Known rows, with every way that one mark hangs from another
{k312 {k337 k991}}: [ -3.8   4.2  -7.1 -10.7  15.4  -2.7  19.2 -15.5 -10.8 -13.5  -2.3  18.5
  22.8   3.3  -5.1   7.1   2.1   0.8   4.6  -7.8  10.3   2.8   1.8 -25.7
  13.9]
{k101 k182 {k354 k153}}: [ 12.3 -12.6  21.5 -17.3  -1.5   2.5 -39.9   9.5  -5.0   9.6   7.5 -43.1
 -17.4  31.7  18.3   6.6   0.1  -1.2  -2.2  -0.3  15.3 -18.8  -3.4  36.2
   8.9]
{k223 {k354 {k101 k182} k153}}: [ 19.1 -23.2  21.7 -19.6   8.6  10.8 -57.5   3.8  -1.7   5.3  12.9 -45.4
 -33.1  32.6  23.0  -3.6  -0.8  -4.9  -1.3   4.2  10.7 -24.5  -8.9  40.9
  -0.9]
{k182 {k101 {k354 {k153 {k815 k337}}}}}: [ 15.9  -6.4  13.4 -40.9  17.1  -0.9 -50.8   8.3  -4.1   7.2   8.2 -47.9
   3.4  34.6  10.6   9.2   4.9  -6.8   3.7  -4.2  29.1 -20.5   5.9  10.8
  36.7]
{k182 {k101 {k354 {k153 {k815 {k337 {k991 k271}}}}}}}: [ 11.2  -9.2   7.6 -40.0  14.2   5.7 -19.7   0.0  -5.8  -1.2   5.9 -28.3
  16.9  29.5   7.7  16.6  -0.6 -12.1  11.9  -6.0  23.1  -4.3   3.9 -10.0
  41.2]
{k312 {k337 k815 {k991 k271}}}: [ -8.1   5.0  -9.1 -13.1  11.8 -10.1  39.7 -21.7 -10.9 -21.6 -10.4  27.4
  38.7   2.7  -8.8   9.8   3.3  -4.2   6.8 -15.1  12.1  10.1   6.7 -56.8
  14.6]
{k223 k354}: [  3.4  -8.5   5.6  -4.0   0.8   4.5 -17.4  -0.9   9.3   1.2  -2.7  -6.6
 -19.1   8.8   6.7  -5.3   2.9  -4.6  -2.1  -0.5   2.6  -9.1  -5.8  11.6
  -0.4]
{k182 k101}: [  2.5  -7.6   6.9  -9.1   2.6   2.4  -8.8   7.5  -4.4   6.7   8.9 -13.1
   0.7  12.1   8.7   8.1  -4.0   3.4  -0.3   1.2   5.1  -6.3   4.8  16.8
  -3.2]
{k223 {k354 {k101 k182} {k153 {k815 {k337 k312 k991}}}}}: [ 18.5 -11.7  10.8 -46.9  33.1   8.7 -56.2  -6.3 -10.2  -9.8  16.2 -42.5
  11.5  36.2  13.4  -0.3   7.0  -4.3  10.6 -13.4  30.7 -25.5  -6.0  14.0
  30.6]
{k337 k312 k815}: [ -5.9  13.5  -3.1 -13.7  11.4 -13.5  -1.7  -8.0  -5.5  -9.4  -1.4   6.7
  34.2   8.6  -5.6  -4.3   9.3   8.8   2.0 -19.2  13.7 -10.6   9.4 -20.5
   1.1]
{k354 {k101 k182} {k153 k815}}: [ 20.8 -14.0  17.2 -28.5  14.9   1.6 -55.7   7.2 -11.1   2.0  17.1 -55.8
 -12.0  28.0  14.9   1.6   1.3  -5.1   4.6  -2.0  19.9 -18.9  -1.8  19.2
  13.3]
{k223 {k354 {k153 k815}}}: [ 14.2  -6.4   7.7 -22.4   9.4   0.5 -50.2   1.2  10.4   1.2  -3.0 -32.0
 -25.9  16.4   5.5 -11.9   9.3 -13.4   1.4  -2.7  16.6 -16.4  -4.7  -4.8
  23.1]
{k337 k312 k815 {k991 k271}}: [-12.4  10.4 -10.7 -12.6   9.2  -5.1  37.9 -19.3  -7.5 -20.2  -4.2  31.5
  51.6   2.2  -9.2   5.5   2.4   2.0  12.6 -22.1   7.2   8.9   6.1 -48.7
   7.2]
{k153 {k354 {k101 k182}} {k815 {k337 k312 {k991 k271}}}}: [ 10.5  -7.9   3.9 -44.5  34.1   3.2 -16.9  -1.9 -15.1 -15.2  17.1 -23.8
  44.6  25.3   3.7  19.4   2.9  -1.7  18.8 -20.0  25.4   5.1 -11.2   4.9
  22.7]
{k182 {k101 {k354 {k153 k815}}}}: [ 14.3  -9.5  17.6 -30.9   7.7  -0.8 -50.0  11.0  -0.2  12.2   8.2 -46.0
 -12.6  33.8  13.3   7.2   2.7  -5.6   3.0  -3.2  21.8 -19.0   4.9  15.7
  22.7]
{k30 k223}: [ -0.8  -6.2   2.9   5.3  -2.6   8.4 -13.9  -8.9  11.0   3.2  -2.5   2.2
 -14.2   6.6   5.5  -1.3   2.9  -2.0   1.1  -2.3  -5.9  -1.1  -1.8   8.3
  -4.7]
{k80 k271}: [ -1.3  -5.7  -4.2   6.3  -4.1   9.0  22.4  -2.2  -1.5  -6.0  -4.8  16.5
  12.4  -5.3   3.1  10.4  -3.8  -7.1   6.4   2.5 -10.1  12.7  -1.2 -18.1
  -2.4]
{k223 {k354 k153}}: [ 11.0  -8.5   8.6 -12.4   3.9   4.7 -40.8  -0.9   9.2   3.2  -3.1 -21.1
 -29.4  14.7   8.7 -11.1   4.6  -9.2  -2.0   3.7   7.4 -15.4  -5.6   8.6
  11.1]
{k101 k182 {k354 {k153 {k815 {k337 k312 {k991 k271}}}}}}: [  9.7  -3.5   8.3 -42.4  14.6   4.6 -18.4  -3.1 -12.3  -9.1   8.0 -28.9
  30.7  32.3   6.3  14.8   4.8  -4.3  12.8 -16.7  24.9  -6.9   0.9  -5.9
  40.4]
{k991 k271 k337}: [ -5.4   2.7  -9.2  -4.3  -3.9  -3.7  38.4   1.3  -0.7  -7.4  -8.0  21.5
  14.4  -0.9  -7.2   3.8  -4.7   0.9   0.1  -2.3 -23.3  12.4  11.5 -34.7
  -2.1]
{k182 {k101 {k354 k153}}}: [ 11.5 -11.4  18.3 -21.8   2.8   2.9 -41.8   9.4  -1.3  14.0   8.5 -35.8
 -16.1  32.6  16.2   7.9  -1.5  -2.0  -0.7   2.6  13.0 -18.5   3.9  28.1
  11.6]

Rows
[-10.8  14.6 -12.1 -16.1   6.1 -15.8  36.5  -5.9  -5.7 -15.6  -9.5  27.2
  45.0   6.8 -12.2  -0.2   3.6   8.9   2.0 -19.8 -11.7   2.2  20.4 -53.3
  -1.5] -> {k991 k271 {k337 k312 k815}}
[ 16.5 -15.9  17.7 -26.3  20.2  -3.0 -48.1  13.5  -5.0   3.7  16.0 -50.7
  -6.7  26.6  13.5   9.4   2.2  -3.4   6.4  -8.3  22.3  -6.9 -15.1  35.5
  -0.1] -> {k153 {k354 {k101 k182}} k815}
[ 13.1  -6.1   9.7 -41.8  22.6   1.7 -39.4   2.5  -6.4   2.5   9.1 -39.3
  12.8  32.8  10.0  10.6   2.5  -8.6   8.9  -7.6  33.2 -16.3   2.5   3.7
  41.6] -> {k182 {k101 {k354 {k153 {k815 {k337 k991}}}}}}
[  7.4   2.3  -4.5 -32.4  33.0  -5.8 -21.0  -0.6  -1.8  -9.7   1.1 -18.9
  27.6   7.1  -5.0   5.9   7.6 -10.5  12.9 -13.5  32.1   5.8 -14.9 -10.9
  34.8] -> {k153 k354 {k815 {k337 k991}}}
[ 12.6 -18.7  18.8 -13.9  13.5   2.5 -36.7  11.1  -6.8   5.6  16.0 -37.1
 -11.5  24.6  17.3  10.5  -3.6   1.7   2.5  -0.9  10.4  -5.3 -16.4  51.7
 -15.5] -> {k153 {k354 {k101 k182}}}
[ 17.8 -13.6   6.9 -38.5  22.4   8.3 -24.6  -4.0 -16.9 -11.7  14.7 -38.6
  18.8  23.6   8.6  10.9  -1.4 -11.8  14.0  -4.7  21.9  -4.2  -2.5  -7.0
  33.8] -> {k354 {k101 k182} {k153 {k815 {k337 {k991 k271}}}}}
[ 20.5  -3.1   4.7 -36.6  26.4   0.4 -52.1  -2.3  -8.2  -4.7   9.4 -43.0
   5.2  20.2   2.7  -2.6   6.4 -10.7   7.2  -1.3  22.1 -15.7   1.8  -6.8
  35.5] -> {k354 k101 {k153 {k815 k337}}}
[ 14.6  -9.2  10.6 -23.5  21.4  -4.3 -46.1   7.5   1.6   2.4   9.3 -36.6
  -7.4  19.4   5.3   4.2   4.6  -7.2   7.9  -7.2  17.0  -2.8 -13.0  16.5
   5.4] -> {k153 {k354 k101} k815}
[ 18.6 -12.3  12.9 -38.3  32.1  -3.1 -49.1  10.1 -10.2  -2.6  16.0 -52.7
  13.3  27.0   9.8  11.7   5.0  -4.5   7.8  -9.7  30.8  -7.9 -13.7  30.1
  17.7] -> {k153 {k354 {k101 k182}} {k815 k337}}
[ -8.0  18.7  -8.9 -18.7  17.3 -20.5   8.9  -2.7  -6.8 -10.9  -5.5  12.6
  39.8  11.2  -9.4  -7.8   7.7  13.9  -2.1 -21.2   1.8 -14.1  18.0 -34.2
  -0.8] -> {k991 {k337 k312 k815}}
[ 15.7  -5.1   9.9 -45.3  36.2  -3.2 -49.0   6.6 -13.7  -6.2  18.7 -44.5
  30.1  30.1   6.3  11.4   8.5   3.8  10.3 -17.5  30.0 -11.2  -8.4  27.2
  17.4] -> {k153 {k354 {k101 k182}} {k815 {k337 k312}}}
[ -9.8  13.9  -8.2 -15.1  19.1  -9.5  12.6 -16.2  -8.5 -15.8  -0.6  17.7
  47.2   6.4  -6.4  -1.4   5.9   6.4   8.9 -23.7  19.5  -5.3   3.9 -30.9
   7.9] -> {k337 k312 k815 k991}
[ 11.7 -23.4  18.6 -11.4   5.7  10.5 -33.3   3.3  -1.4   2.9  13.4 -30.7
 -22.8  26.9  21.0   2.7  -2.3  -0.2  -1.6  -0.3   6.4 -18.2  -9.1  44.1
 -12.2] -> {k223 {k354 {k101 k182}}}
[ -7.4   6.8  -9.0  -8.7   1.0 -15.1  36.2  -1.7  -2.0 -11.6 -12.5  18.1
  26.3   2.6  -8.4   0.4  -0.2  -0.2  -0.7 -10.7 -10.5   5.8  14.2 -49.4
  -1.4] -> {k991 k271 {k337 k815}}
[  7.1   4.5  -0.5 -39.4  16.2   2.5 -14.9 -10.2  -3.9 -10.6  -0.6 -11.9
  30.2  22.9  -3.7   7.9   7.8  -8.9  14.5 -15.2  18.9  -2.6   3.7 -29.2
  47.2] -> {k101 {k354 {k153 {k815 {k337 k312 {k991 k271}}}}}}
[ -6.0   8.5  -7.1 -14.9  20.8 -13.9  17.8 -18.9 -12.0 -17.7  -7.2  14.8
  34.5   6.5  -6.4   3.5   6.6   0.2   3.7 -16.4  23.6  -3.5   4.7 -41.3
  15.1] -> {k312 {k337 k815 k991}}
[ 20.1 -10.5   8.9 -40.3  30.7   4.7 -45.1  -1.5 -17.7  -8.1  17.7 -49.5
  15.1  26.7  10.9   5.2   1.5  -8.3  11.1  -6.1  32.1 -16.5  -4.4   7.1
  34.0] -> {k354 {k101 k182} {k153 {k815 {k337 k991}}}}
[ 12.7  -4.8   5.8 -46.3  42.3  -0.1 -37.4  -0.1 -15.7 -11.6  20.0 -35.1
  40.5  28.8   5.8  13.9   5.7   1.6  16.1 -21.0  35.0  -7.3 -12.6  18.7
  22.8] -> {k153 {k354 {k101 k182}} {k815 {k337 k312 k991}}}
[ -3.4   1.0 -12.6 -12.8  10.3   7.3  35.0 -13.7  -7.4 -16.7  -2.4  20.2
  37.4  -4.6  -7.2  10.9  -3.1  -7.6  10.8  -4.0   4.5  16.7  -1.6 -30.6
  25.6] -> {k815 {k337 {k991 k271}}}
[ 18.7  -6.7   9.2 -25.9  16.2   0.2 -52.3   0.4  -3.4   0.9   9.7 -40.7
 -13.0  20.0   5.8  -4.5   4.1  -9.7   6.4  -0.5  13.9 -14.5   0.5  -2.3
  19.5] -> {k354 k101 {k153 k815}}
[  7.5   9.8  -3.1 -37.9  31.6  -9.0 -31.7   2.3  -2.8  -8.2   3.0 -20.2
  34.3  12.5  -7.9   3.7  13.7  -0.5   9.8 -18.1  26.5  -1.6  -5.4  -6.0
  29.2] -> {k153 k354 {k815 {k337 k312}}}
[ 16.8  -7.2  16.5 -37.2  12.9  -1.7 -48.8   8.7  -7.9   2.6   7.3 -55.6
   2.1  33.4  12.1   7.4   7.1  -6.4   2.5  -7.4  31.5 -20.8  -1.6  18.4
  35.9] -> {k101 k182 {k354 {k153 {k815 k337}}}}
[ 20.0  -4.1  10.1 -45.3  29.0   1.7 -55.4   1.3 -18.6  -6.6  19.7 -50.7
  21.6  31.6   8.6   3.4   7.3   1.1   8.1  -9.7  26.8 -22.9   4.5  11.8
  29.1] -> {k354 {k101 k182} {k153 {k815 {k337 k312}}}}
[ 13.6  -5.3   1.4 -36.8  39.2  -1.5 -34.9  -2.1  -5.5  -9.1  10.4 -29.5
  22.5  17.9   1.0   8.3   4.5 -10.6  15.2 -11.8  31.0   0.2 -16.1   2.2
  28.9] -> {k153 {k354 k101} {k815 {k337 k991}}}
[ 13.0  -2.4  12.0 -24.5   5.3  -3.4 -45.4   4.1   4.4   6.1  -1.0 -37.0
 -14.9  24.6   4.9  -1.1   7.7 -10.1   3.0  -4.9  18.0 -14.6  -0.1  -0.6
  28.5] -> {k101 {k354 {k153 k815}}}
[ -8.7  10.8 -12.3 -11.4   0.7  -3.6  38.9  -2.7  -4.5 -11.6  -4.9  30.1
  33.6   3.2 -10.9   4.1  -0.8   9.9   3.0 -11.5 -24.6   9.1  17.6 -38.6
  -2.5] -> {k991 k271 {k337 k312}}
